What can hang from each mark
Z_715: Z_102 Z_539
Z_752: Z_181 Z_313 Z_836
Z_181: Z_752
Z_539: Z_181
Z_313: Z_394 Z_752
Z_836: Z_539
Z_394: Z_313
Z_102: Z_181

Known rows, with every way that one mark hangs from another
Z_313{Z_394 Z_752{Z_181}}: 32.8, -13.7, 27.0, 39.6, 16.6, 20.3, 49.9, -7.6, 6.0, 20.0, 18.0, 17.6, -9.8, -27.9, 34.1, -26.2, -19.4
Z_394{Z_313{Z_752{Z_181 Z_836{Z_539}}}}: 5.0, -22.5, 43.5, 37.1, 51.1, -15.1, 55.4, -47.5, -19.3, 26.4, -17.5, 27.3, 4.1, -7.2, 39.8, -13.1, -23.1
Z_715{Z_539{Z_181{Z_752}}}: 8.9, 31.0, 35.3, 43.3, -22.7, -18.4, 51.1, -30.7, -19.6, 21.2, -15.5, 47.0, 19.6, -19.3, 26.2, -38.3, -33.5
Z_313{Z_394 Z_752{Z_181 Z_836{Z_539}}}: 36.8, -29.5, 39.5, 24.3, 36.4, 8.1, 78.5, -30.4, 10.2, 10.7, -14.5, 42.6, -12.7, 6.2, 63.3, -27.4, -5.0
Z_394{Z_313{Z_752{Z_836}}}: 11.9, -1.7, 17.6, 25.0, 50.9, 2.3, 45.7, -46.9, 10.6, 22.5, 13.4, 19.2, 11.2, -39.7, 28.1, -23.3, -21.6
Z_752{Z_181 Z_313 Z_836{Z_539}}: 8.3, -40.0, 37.9, 27.4, 30.5, -20.7, 20.3, -21.6, -2.1, 18.5, -47.4, 34.6, -18.1, 9.8, 37.1, 13.4, -15.4
Z_715{Z_102 Z_539{Z_181{Z_752{Z_313}}}}: -23.6, 30.9, 63.6, 75.2, -25.9, -13.1, 45.1, -32.0, 11.3, 12.4, -33.1, 63.0, 22.2, -52.7, 35.5, -31.7, -52.9
Z_394{Z_313{Z_752{Z_181}}}: 1.0, -7.6, 31.7, 52.4, 31.7, -3.1, 26.2, -24.3, -20.7, 35.6, 16.1, 2.0, 7.5, -42.4, 10.2, -12.3, -37.3
Z_181{Z_752}: 17.0, 6.7, 1.3, 6.4, 12.5, 11.3, 9.4, -14.9, 13.5, 13.1, 13.4, 15.6, 3.2, -23.3, 32.9, -45.0, -11.3
Z_539{Z_181{Z_752{Z_313{Z_394} Z_836}}}: 18.6, 14.3, 18.5, 35.9, 17.5, -1.6, 61.2, -46.6, 43.6, 27.6, -22.0, 38.7, 8.5, -38.3, 33.6, -9.3, 5.9
Z_836{Z_539{Z_181}}: -20.4, -0.9, 11.0, 15.3, -1.7, -20.7, 27.1, -27.7, -48.5, 27.4, -42.8, 47.8, -5.5, 21.7, 28.2, -2.3, -9.8
Z_752{Z_181 Z_313{Z_394} Z_836{Z_539}}: 26.1, -40.4, 29.6, 37.3, 25.4, -7.0, 45.6, -33.2, 14.6, 12.7, -37.3, 39.5, -20.7, 14.6, 43.3, 25.1, -11.3
Z_752{Z_181 Z_313 Z_836}: 18.5, -31.7, 34.9, 32.3, 39.0, -13.9, 7.7, -11.3, 17.7, 24.4, -25.0, 20.3, -16.5, -25.2, 20.2, 10.6, -21.5
Z_715{Z_102{Z_181{Z_752{Z_313 Z_836}}} Z_539}: 3.3, -0.5, 64.0, 79.7, 25.3, -15.7, 63.2, -34.0, 31.7, -2.7, -36.7, 85.5, 19.7, -67.3, 71.0, -37.5, -42.9
Z_752{Z_181 Z_313{Z_394} Z_836}: 36.3, -31.4, 27.4, 41.6, 32.0, -1.0, 34.3, -22.3, 33.4, 16.5, -16.3, 25.8, -19.5, -20.8, 26.3, 20.5, -17.2
Z_836{Z_539{Z_181{Z_752}}}: -14.7, 15.0, 13.2, 13.3, -3.2, -13.5, 35.5, -32.6, -26.6, 26.9, -33.5, 42.1, 9.6, 5.8, 40.1, -32.8, 1.8
Z_836{Z_539{Z_181{Z_752{Z_313}}}}: -25.4, 10.7, 20.3, 32.7, -11.4, -17.4, 26.3, -34.6, -12.9, 31.0, -42.0, 31.5, 10.7, -8.0, 35.4, -12.3, 3.0
Z_102{Z_181{Z_752{Z_313 Z_836{Z_539}}}}: 1.1, -20.7, 20.6, 35.0, 40.5, -18.1, 44.2, -35.4, 7.8, 17.1, -46.4, 55.1, 6.1, -21.2, 70.0, -16.6, 12.6
Z_752{Z_836}: 25.9, -14.5, 6.7, -2.4, 38.5, -0.8, 17.4, -21.5, 14.4, 9.8, -6.7, 35.9, -11.2, -10.2, 31.4, -17.2, -14.2
Z_539{Z_181{Z_752{Z_313}}}: -15.7, 18.5, 17.0, 36.6, -2.6, -9.9, 15.9, -22.4, 5.5, 38.0, -19.1, 19.5, 12.4, -42.8, 18.5, -15.4, -4.0

Rows
10.9, 18.3, 18.4, 6.3, 32.6, -10.8, 42.8, -35.7, 13.5, 30.4, -23.4, 40.9, 11.1, -30.8, 35.1, -40.7, 2.1
Z_539{Z_181{Z_752{Z_836}}}
-7.3, 9.0, 13.3, 43.3, -17.7, -3.6, 52.1, -43.6, 2.1, 25.9, -32.1, 38.5, 6.7, -2.5, 40.5, -1.6, 5.4
Z_836{Z_539{Z_181{Z_752{Z_313{Z_394}}}}}
-2.4, -6.0, 9.5, 51.8, 20.6, -6.1, 16.1, -11.8, 5.5, 26.2, -13.4, 29.9, 10.5, -54.5, 40.9, -16.3, -1.4
Z_102{Z_181{Z_752{Z_313}}}
-13.0, 34.9, 57.6, 57.0, -15.7, -9.6, 55.3, -30.9, -0.9, 8.3, -24.3, 73.1, 23.0, -39.4, 42.0, -53.6, -53.6
Z_715{Z_102 Z_539{Z_181{Z_752}}}
-19.3, 6.4, 31.5, 31.8, 35.1, -23.3, 71.9, -66.3, -30.3, 37.8, -33.1, 46.0, 16.8, -10.7, 36.6, -10.7, -8.4
Z_394{Z_313{Z_752{Z_836{Z_539{Z_181}}}}}
1.5, -12.4, 17.6, 33.1, 8.8, -16.7, 60.9, -52.2, 2.5, 22.3, -53.6, 57.1, -8.5, 12.4, 39.0, 24.9, 2.1
Z_752{Z_313{Z_394} Z_836{Z_539{Z_181}}}
29.9, -11.3, 9.7, 50.0, 41.9, 1.4, 60.6, -36.5, 42.0, 16.5, -15.5, 46.7, 6.1, -50.8, 58.6, -9.7, 9.7
Z_102{Z_181{Z_752{Z_313{Z_394} Z_836}}}
22.3, -28.1, 9.7, 22.2, 16.1, 2.4, 45.6, -44.3, 23.8, 2.4, -27.4, 45.1, -17.7, 17.7, 48.0, 17.8, -4.0
Z_752{Z_313{Z_394} Z_836{Z_539}}
28.4, -11.8, 11.6, 19.8, 17.9, 9.3, 55.2, -49.4, 45.5, 2.5, -19.6, 39.4, -2.9, 3.0, 61.6, -13.2, 7.8
Z_181{Z_752{Z_313{Z_394} Z_836{Z_539}}}
21.7, -4.2, 15.4, 15.6, 29.7, 3.3, 17.6, -27.6, 47.3, 13.8, -5.4, 20.6, 1.5, -37.8, 37.8, -28.6, -3.1
Z_181{Z_752{Z_313 Z_836}}
23.0, 25.2, 44.7, 33.4, 5.2, -22.9, 69.2, -44.6, 1.8, 17.7, -27.5, 60.3, 18.9, -21.1, 37.1, -42.2, -25.4
Z_715{Z_539{Z_181{Z_752{Z_836}}}}
0.7, 12.2, 26.4, 26.4, 22.9, -13.9, 33.1, -35.0, 26.2, 35.0, -31.2, 32.4, 10.6, -43.1, 29.7, -20.2, 2.2
Z_539{Z_181{Z_752{Z_313 Z_836}}}
-8.0, 24.6, 72.0, 64.2, 0.8, -17.5, 62.4, -44.9, 33.8, 8.9, -43.4, 76.6, 21.2, -54.8, 47.0, -37.0, -43.9
Z_715{Z_102 Z_539{Z_181{Z_752{Z_313 Z_836}}}}
21.1, -25.9, 19.6, 54.2, 5.6, 5.1, 16.2, -9.5, 11.5, 21.7, -5.0, 13.5, -18.3, -17.6, 13.2, 25.8, -24.7
Z_752{Z_181 Z_313{Z_394}}
19.3, -29.2, 45.5, 13.0, 42.7, -4.3, 51.0, -20.7, -6.8, 16.8, -24.4, 37.4, -11.8, 1.0, 57.2, -38.1, -7.3
Z_313{Z_752{Z_181 Z_836{Z_539}}}
19.5, -19.9, 13.5, 45.6, 34.0, -5.3, 71.4, -46.0, 23.2, 11.9, -36.7, 61.3, 3.3, -14.8, 75.2, -5.6, 15.8
Z_102{Z_181{Z_752{Z_313{Z_394} Z_836{Z_539}}}}
42.4, -9.2, 14.9, 12.2, 36.1, 24.2, 67.7, -30.8, 38.1, 7.8, 17.1, 35.2, -8.4, -25.5, 53.0, -37.9, -3.9
Z_313{Z_394 Z_752{Z_836}}
-19.1, 19.1, 53.9, 58.7, -16.6, -18.0, 46.2, -25.2, -21.9, 6.8, -33.1, 78.2, 8.4, -25.0, 28.8, -20.4, -64.1
Z_715{Z_102 Z_539{Z_181}}
-6.8, -6.0, 45.0, 70.9, 7.5, -14.7, 45.9, -16.2, -23.1, -4.0, -26.6, 86.9, 5.8, -37.3, 52.1, -22.9, -61.3
Z_715{Z_102{Z_181} Z_539}
-6.5, -7.9, 19.5, 3.7, 25.6, -25.9, 44.5, -39.9, -26.9, 24.5, -54.0, 62.2, -6.6, 19.8, 41.0, -6.9, -2.3
Z_752{Z_836{Z_539{Z_181}}}
